What can hang from each mark
J: K
Y: D W
D: C E J M P
A: D W
W: A B Y
K: J M X
M: D K
E: D K
C: D W
X: D
B: D W
P: W

In the rows, zero is written as 128.
Known rows, with every way that one mark hangs from another
E[D]: [131 130 113 141 153 121  84 161 110 133  96 142  89 136  96 129 130 112
 124  94 121 127 141 121 122 115 154 126 115 160 123 122 110 154 133 104
  92 137 118 120 145]
Y[D[E J P]]: [131 176 127 211 113 125 128 137 135 139 198  91 155  71 160 101 142 130
 124 149 130 126 109 163 152 131 171 149  93 108 129 124 120 118 121 136
 178  95 177 135 128]
D[C[W[B]]]: [ 99 105 146 109 130  95 107 123 151 123 131 151 125 139 124  78 128 125
  87  84 146 184 183 114 168 168  96  93 123 135 102 138 120 159 116 161
 125 122 107 136 143]
B[D[C E] W]: [127  95 144 151 148 123 129 141 136 131 135 121 171 121 115  68 103 108
 146 130 150 126 175 148 140 149 134 122  92 176  86 157 157 105 126 119
  80 162 112 122 127]
X[D[C M]]: [109  99 129 116 147  73  94  78 141 148 151 113 116 177 137 190 128 139
 131 131 112 131 136 115 157 122  78  57 159 104 115 117 184 132 136 138
 125 112 179 149 128]
W[A[D] Y]: [109 126 133  90 132 171 121 102 136 141  94 143  75 114 133 147 120 165
 131 144 125  68  61 128  81 100 138 140 148 128 175 138 107 107 163 141
 162 179 115 106 139]
A[D W[Y]]: [153 137 143 106 153 186 110 120 141 161 116 149  72 147  59 162 119 111
 140 110  98  75  60 114 140  95 168 112 134 114 200 115 124 108 131 117
  80 183 105 127 126]
K[M]: [150 125 123  93 130 137 129 153 100 127  80 165 131 175 106 120 116  86
  98 125 118 154 129 111 132 122 160 173  96 133 127 124  89 126 128 125
 132 127 117 111 130]
W[A Y[D[C J]]]: [104 185 122 136  99 130 141  52 145 162 126 137  79 102 136 114 154 169
 115 164 152 115  62 130 159 119  92 136 120 106 189 115 122 112 193 150
 225 133 171 139 154]
K[J M[D] X]: [171 114 103  38 120 129 152 186  88  89  75 196 140 159  79 151  87  98
  90 111 122 144  98  79  88  93 172 202 173  64 124 116 110  90 102  60
 146 122 106  92  98]
Y[D[C]]: [111 175 109 144 131 102 111  67 154 163 130 146 100 156  91 131 102  99
 101 123 138 136 148 124 172 128 125 128  98 133 152 142 131 119 133 154
 159 117 152 131 139]
P[W[Y[D[J]]]]: [167 187 122 116 110 136 121 101 112 144  98 106  67 125  89 130 149 112
 131 189 102 149  94 104 189 123 159 162  76 134 178  87 105 128 177 136
 151 114 110 120 136]
K[J X]: [145 120 112  92 110 126 129 158  99 130  83 158 124 160  71 136  74 108
 117  96 121 120 173  82  88 126 163 150 143 132 113 117  95 100 121  87
 107 108 110 124 109]
W[Y[D[E]]]: [137 200 125 123 117 136 121 127 129 132 125 142  93  95  98  84  95 122
 118 153 104  63 131 133 130 116 179 186  87 107 135 107 107  67 154 131
 184 153  95 114 133]
A[D[C] W]: [124 105 128 153 171 166 101  77 155 170 145 134 104 180  65 190 110  91
 121  92 130 120  89 143 160 109 137  69 159 125 209 133 142 142 100 136
  58 159 140 144 128]
D[J M[K[X]]]: [142  94 118 159  74 123 124 147 138 149 157  74 167 142 164 103 177 130
 137 104 112 132 113 126 131 105  74 110 133 130 152 134 134 134 123 131
  94 108 164 162 110]
M[K[J X]]: [125 124  92  99  97 139 132 144 128 139  93 129 148 141  86 127  81 108
 143  72 139  97 182 105  73 119 120 156 143 147 114 141  96  96 126 101
  92 124 103 115  93]
Y[D[C] W[A]]: [104 204 102 134 141 122 102  31 159 136 104 148  70  94 118 130 137 154
  73 177 168 116 149 165 130 117  68 156 132 109 180 105 100 123 148 166
 189 129 172 135 172]
J[K[M X]]: [137 125 110  85  99 155 141 151  83 125  99 177 150 207 121 127 128  56
 100 154 108 163 121  91  90 119 142 185 130 146 137 117 106 127 124 116
 131 139  72 125 121]
X[D[C E M P]]: [100  97 134 177 140  76 102  92 156 150 230  66 157 100 170 202 128 156
 158 149 131 103 134 158 137 131  94  68 151  79  96 118 202 101 114 139
 135 106 185 132 126]
X[D]: [121 145 118  66 152  92  91 120 124 130  76 150 111 182 121 162 107 107
 125 123  96 128 137 112 113 127 139 119 139 127  98 124 122 150 144 112
 141 119 128 138 117]
C[D[E]]: [111 125 119 148 128 115 122 161  94  81  99 107 143 140  95 140  62 136
 127 105 120 101 177 146 108 156 168 157 129 130 101 124 123 121 113 125
 124 112  72 148 109]
J[K[M]]: [127 131 118 107 123 169 141 137  90 114 100 176 138 205 124 131 139  70
 119 147 118 160 131 104 113 134 128 162 109 168 123 117 108 157 140 140
 133 143  90 119 133]
K[X[D[J M]]]: [152 100 135  99 112  80 103 138 107 130 138 104 140 179 166 142 155 140
 110 150  75 148  87 102 129 102 122  93 173  89 128  96 149 138 130  95
 128  91 176 173 107]
A[D[E]]: [127 100 132 146 154 168  92 141 127 124 138 118 136 137 128 131  89 118
 108 116 110  85 115 160  89 109 184 129 143 138 143 135 106 116 109 136
 101 156 105 116 119]
A[D W]: [144 121 131 135 173 174 104 122 139 142 120 142 101 176  76 169 113  88
 125  95 104 113  85 139 139 104 165  93 151 131 189 124 118 146  97 121
  62 157 124 139 118]
A[D[E J[K]]]: [107  93 135 189 131 214 109 133 105 109 173 109 158 168 175 123 147 123
 125 138 110 111  80 148  87 123 151 100 164 171 155 115 116 174 130 152
 105 162 111 143 122]
C[D[J] W]: [122 111 143 140  95  81 108 168  80  77 103 101 137 157 120 117 125 145
 139  92 120 187 138 101 160 168 133 137 109 127 122 124 113 178 129 161
 133  93 100 162 114]
E[D K[J M X]]: [194 113 108  86 124 152 172 149  63 122 102 175 132 128  79 132  60 125
 115  87 146 129 134  87  92  97 210 167 164 102 142 100  85  72  90  69
  82 130  82  82 108]
X[D[J]]: [132 131 128  90 138 103  95 129 109 128  92 134 129 188 147 139 143 127
 119 124  98 150 100 115 132 127 134 105 145 124 114 115 118 179 156 107
 147 104 164 157 116]
P[W]: [146 132 110 107 143 125 110 124 113 133  69 116  96 157  84 173 122  74
 142 145 115 168 167 118 147 138 144 141  96 174 136 116 102 164 135 135
  85  99  87 119 128]
B[D[J M] W[A]]: [148  80 160 162 133 126 165 156 115  97 129 100 154 112 201  60 191 171
 160 161 136 160 102 139 143 130  84  94 115 169 100 140 160 152 143 117
 117 137 185 149 139]
B[D[C[W] M P]]: [ 96  76 164 203  94  41 108 151 162 136 217  79 133  77 149 130 200 138
 186 130 156 189 154 107 202 149  62  95  90 129  96 166 181 124 115 193
  80 113 185 106 161]
Y[W[A B]]: [119 162 129  90 160 153 119 116 145  97  64 170  94  97 148  74 150 178
  46 147 149 122 181 161  94 139  83 139 159 125 121 105  74 157 135 123
 156 130 134 146 170]
M[D]: [132 142 114  85 140 109 115 163 134 106  87 169 119 145 106 144 139  97
 120  95 117 135 107 115 119 115 129 146 134 118 120 152 135 164 122 120
 146 121 133 130 124]
X[D[C]]: [100 131 115  84 149  84  85  77 140 158 106 144 117 185 109 183 105 112
 120 119 124 134 140 114 131 132 109  94 149 121 117 132 149 147 149 129
 140 118 146 143 123]
C[W[B]]: [121 119 147  87 133 103 111 166 130 101 103 160 124 133 133  59 130 120
  94  86 117 175 183 113 147 163 129 119 114 139  83 134  91 166 112 143
 130 121  89 133 134]
J[K]: [103 142 118 129 124 153 118 129 110 122 108 158 125 186 119 135 145  81
 141 124 115 141 152 103 109 147 109 122 116 193 116 135 123 180 146 149
 118 136 104 143 135]
X[D[M[K]]]: [111 116 115 107 136  97 102 110 158 131 141  91 137 157 166 160 134 133
 160 111 105  98 146 138 120 108  67  92 147 124 102 134 162 135 134 135
 115 128 156 137 105]
P[W[B]]: [143 125 125  92 159 138 129 135 130 118  74 131 105 152  98 128 121 100
  89 140 116 176 190 126 154 157 143 121 124 166 106 115 107 172 120 113
  93 103  74 128 131]

Rows
[139 170 118 142 116 169 153 114  91 114 131 162 139 201 151  95 153  86
  95 174 113 179  88 113 153 123 143 166 105 146 152  98 106 158 147 143
 183 130 134 135 130] -> Y[D[J[K[M]]]]
[104 123 153 144 132 108 147 195 168 125 135 142 137  92 137  74 161 140
 112 121 140 164 174 123 160 159 132 129 112 161  54 178 134 139 115 112
 103 116 146 112 151] -> W[B[D[P]]]
[104  97 143 191 110 120 112 150 135 126 142 113 150 125 132  75 167 132
 122 130 143 150 129 144 161 141 122 123 132 153 123 139 120 145 150 136
  93 127 155 137 142] -> B[D[C E J]]
[191 176 112  95 104 132 186 107  98 123 138 160 170 120 125  82  59  92
  80 148 116 117 122 146 116  98 225 215 128  69 165 113  82  41  76 117
 163 119  76 105  99] -> Y[D[E[K[M X]]]]
[117 105 119 182 119 137 122 142 151 122 170  73 160 106 158 108 137 131
 161 102 123  74 171 171 112 116  86 114 122 139 111 130 134 115 117 154
  97 138 129 133 113] -> D[E M[K]]
[123 121 131 174 100 170 155 150  95 136 169 131 170 154 171 136 189  98
 143 156 137 188  86 109 135 146 122 142  97 153 128 124 125 172 142 145
 146 115 156 124 139] -> D[J[K[M]] P]
[115 187 137  95 130 124 140  80 176 164 123 169  81 123  88  78 107 147
  63 127 132 109 138 112 182 139 125 123 114 110 134 129 144  90 153 132
 181 144 120 128 147] -> W[B Y[D[C]]]
[131  88 143 208 112 118 131 170  85  71 158  62 160 134 145 128 124 183
 129 121 106 122 135 147 145 146 133 106 146 108 121  99 155 136 114 132
 115  94 135 181 112] -> C[D[E J M]]
[137 114 123 154  76 157 154 161  89 148 168 137 183 163 167 134 177  86
 124 166 126 192  79  97 113 127 135 166 118 133 142 122 125 143 123 119
 144 109 133 131 125] -> D[J[K[M X]] P]
[119 134  94  96 132 139 138 153 148 101  98 148 139 126  93 152 108 124
 160  55 152  94 145 118  89 116  93 143 156 125 101 155 125 136 125 109
 124 137 128 104  95] -> M[D K[J]]
[120 137 144  88  88  80 110 163  91  91  81 125  96 129  78 127  97 148
 156 103 112 130 149  78 140 159 139 167  87 111 118 124 124 117 149 161
 147 130  54 127 123] -> C[D W[Y]]
[112 204 129  73 136 141 161  99 157 119  87 177  72  89 139  67 116 168
  74 157 125  92 122 138 123 128 127 155 135 107 125 119 107 100 160 116
 227 148 109 121 150] -> W[A B Y[D]]
[122 107 123 132 120 107 105 116 146 131 153  74 156 159 190 141 169 152
 154 113 107 123 107 138 138 110  60  73 152 120 116 121 155 164 147 132
 122 115 186 162 103] -> X[D[J M[K]]]
[127 188 123 188 133 106 122  78 162 120 179  98  91  34 173 145 176 183
 115 202 149 105 135 169 135 108  66 143 116  83 151 105 133 105 119 167
 186 104 219 129 175] -> Y[D[M P] W[A]]
[163 138 114  28 120 105 159  94  97 128  92 167 142 163  98 165  43 131
 135  98 119 109 152  82  74 123 178 121 191  94 111 119 115  90 107  80
 117 103 109 125  82] -> E[K[J X[D]]]
[133 153 112  76 124 142 131  98 115 133  55 124  56 102 102 168 137 125
 162 185 131 122 122 122 113 127 120 161 109 147 157 103  99 129 179 131
 147 133  75 102 145] -> P[W[A Y]]
[159 121 135 105 105  64 154  98 135 153 196 103 170 109 171 186 123 146
 162 132 110 129 113 110 120 115 135  90 159  71 121 143 179  89  81 122
 124  81 168 137 104] -> E[K[X[D[M P]]]]
[125 141 153 117 118 125 175 154 143 139 119 127 127  40 152  90 155 157
 201 170 161 108 113 123 111 142 113 158  71 158  88 172 159  90 166 112
 150 164 135  89 150] -> B[D[P] W[A Y]]
[100 130 117 144 127  88 122 122 170 153 166 135 136  97 114 193 155 114
 144 102 162 147 101 124 144 130  95 117 123 100 127 177 185 148 114 140
 153 105 183 119 135] -> M[D[C P]]
[129 138 130 177 108 111 182 128 108 109 168  88 185  73 122 160  65 160
 170  95 153 100 166 155 117 168 179 137 120 107 107 156 148 101  76 149
 125  85  97 134 104] -> C[D[E[K] P]]
[106 138 108  75 123 128  98 127  96 108 128 143 159 183 148 150  99  84
 126 162  85 107 140 126  49 121 144 146 183 128  97  98 131 131 129  97
 141 142  65 145 102] -> J[K[X[D[E]]]]
[131 118 148 120 147 173 153 106 145 165 152 108 127  59 164 149 109 167
 172 153 152  71  64 137  84 120 143 122  98 137 144 164 165  83 138 124
 164 181 128  93 128] -> B[W[A[D[P]] Y]]
[103  87 131 167 165 154 144  62 163 179 182  97 155  89 173 182 101 151
 156 134 185 116  91 164 102 131 110  79 122 149 150 179 182 114 108 142
 138 156 160 110 130] -> B[W[A[D[C P]]]]
[146 126 159 104 116 147 167 155 118 121  78 139 128  96 156  42 173 166
 165 165 140 128  82 117 127 133 118 145  89 167 115 144 129 127 191 102
 148 170 136 125 144] -> B[D[J] W[A Y]]
[150 159 149  81 151 167 148 148 146 139  90 180  85 136  65  91 136 121
 106  99 104 105 129 116 161 136 140 105 132 113 141 105 122 127 134  89
 109 154  93 149 138] -> A[W[B Y]]
[160 130 116 131 151 147 154 126  93 118 111 159 108 114  79 141  76 148
 156  59 154 104 163 102 108 126 174 104 148 148 118 116 100 124 112 102
  72 129 115 101 123] -> E[D K[J]]
[167 129 133 149 113 146 188 136 109 135 178 130 190  76 146 125 105 119
 146 122 154 123 132 151 121 136 190 168  99  95 126 141 105  81  85 143
 138 110 118  92 116] -> D[E[K[M]] P]
[131  91 146 194 122 109 162 167 177 145 194  61 191  70 173  89 169 132
 212 122 152 124 165 143 154 136  69 102  63 180  70 198 200 107 110 139
  63 145 172 108 122] -> B[D[M[K] P] W]
[153 121 112 104 108 113 137 199 117 114 162 142 187  85 140 145 122  92
 106 147 126 137  80 142  88  95 184 216 145  43 126 133 134  77  78  86
 167 117 112  92 110] -> K[M[D[E P]] X]
[108  89 127 231 138  92  99 124 147 170 220  78 107  82 135 187 165 153
 160 111 155 136 129 129 168 118  86  59 118 126 127 133 199 129 113 137
  80 113 196 120 160] -> E[D[C M P]]
[146 131 150  72 129 135 137 174 143 112  58 143  71 114  80  80 154 129
 116 173 113 156 165 100 172 149 144 150 109 166  96 126 116 129 161 107
  80 143  59  95 149] -> P[W[B[D] Y]]
[128 120 139 109 150 125 156 147 125 106  68 149 142 115 148  72 132 124
 156 146 147 139 146 140 104 140 117 148 101 189  85 163 125 138 143 107
 121 159 121 118 135] -> B[D W[A]]
[117 126 123 141 164 188  82 102 133  98 115 120 106  77 155 130 117 175
  84 169 140  61 121 195  50 102 131 156 172 114 173  99  70 117 121 149
 134 168 125 119 152] -> Y[W[A[D[E]]]]
[113 100 144 152  98  90  90 119 121 142 145 120 129 152 133 110 167 118
 135  94 145 198 123 107 176 153  94  98 100 139 147 127 113 181 145 179
 129 106 152 150 139] -> D[C[W] J]
[119  92 143 162 192 193 120 101 171 140 172 133 133 142  99 127  92 125
  75  90 129  97 123 186 147 125 153  60 200 107 167 117 141 126  77 107
  62 167 100 146 122] -> A[D[C E] W[B]]
[134  94 142 182 112 104 133 155  92  94 127  78 137 166 130 144 141 174
 128 112 109 150 124 113 166 146 111  91 135 122 129 116 161 159 124 138
 113  82 160 183 118] -> C[D[J M]]
[118 100 131 222  92 125 136 142 164 159 213  46 173  87 188 135 204 153
 182 102 146 131 114 145 156 127  56  83 100 140 126 157 161 149 128 163
 107  96 215 143 125] -> D[J M[K] P]
[156  92 143 166 173 164 112 122 142 135 165 112 103 167  99 180 136 113
 135 107  92 108  80 142 161  92 136  59 161 117 188 112 153 136  86 130
  46 150 155 149 123] -> A[D[M] W]
[ 78 108 138 104 134 101 129  98 150 113 121 155 117 111 163  91 138 153
  98 103 168 174 167 143 134 163  68 100 152 128 109 133 111 167 128 159
 166 127 110 135 150] -> D[C[W[A B]]]
[110 128 105 167 138 134 134 116 124 119 139  74 128  45 157 192 132 120
 176 186 157 130 154 187  97 140 133 157 120 139 127 111 110 134 124 137
 135  99  98  99 137] -> D[E P[W[A]]]
[110 198 129  98 139 154 159 112 151 107 114 160  94  60 156  47 100 179
  74 168 125  65 129 170 103 126 147 167 145  92 115 103  98  78 150 109
 232 157  85 117 140] -> W[A B Y[D[E]]]
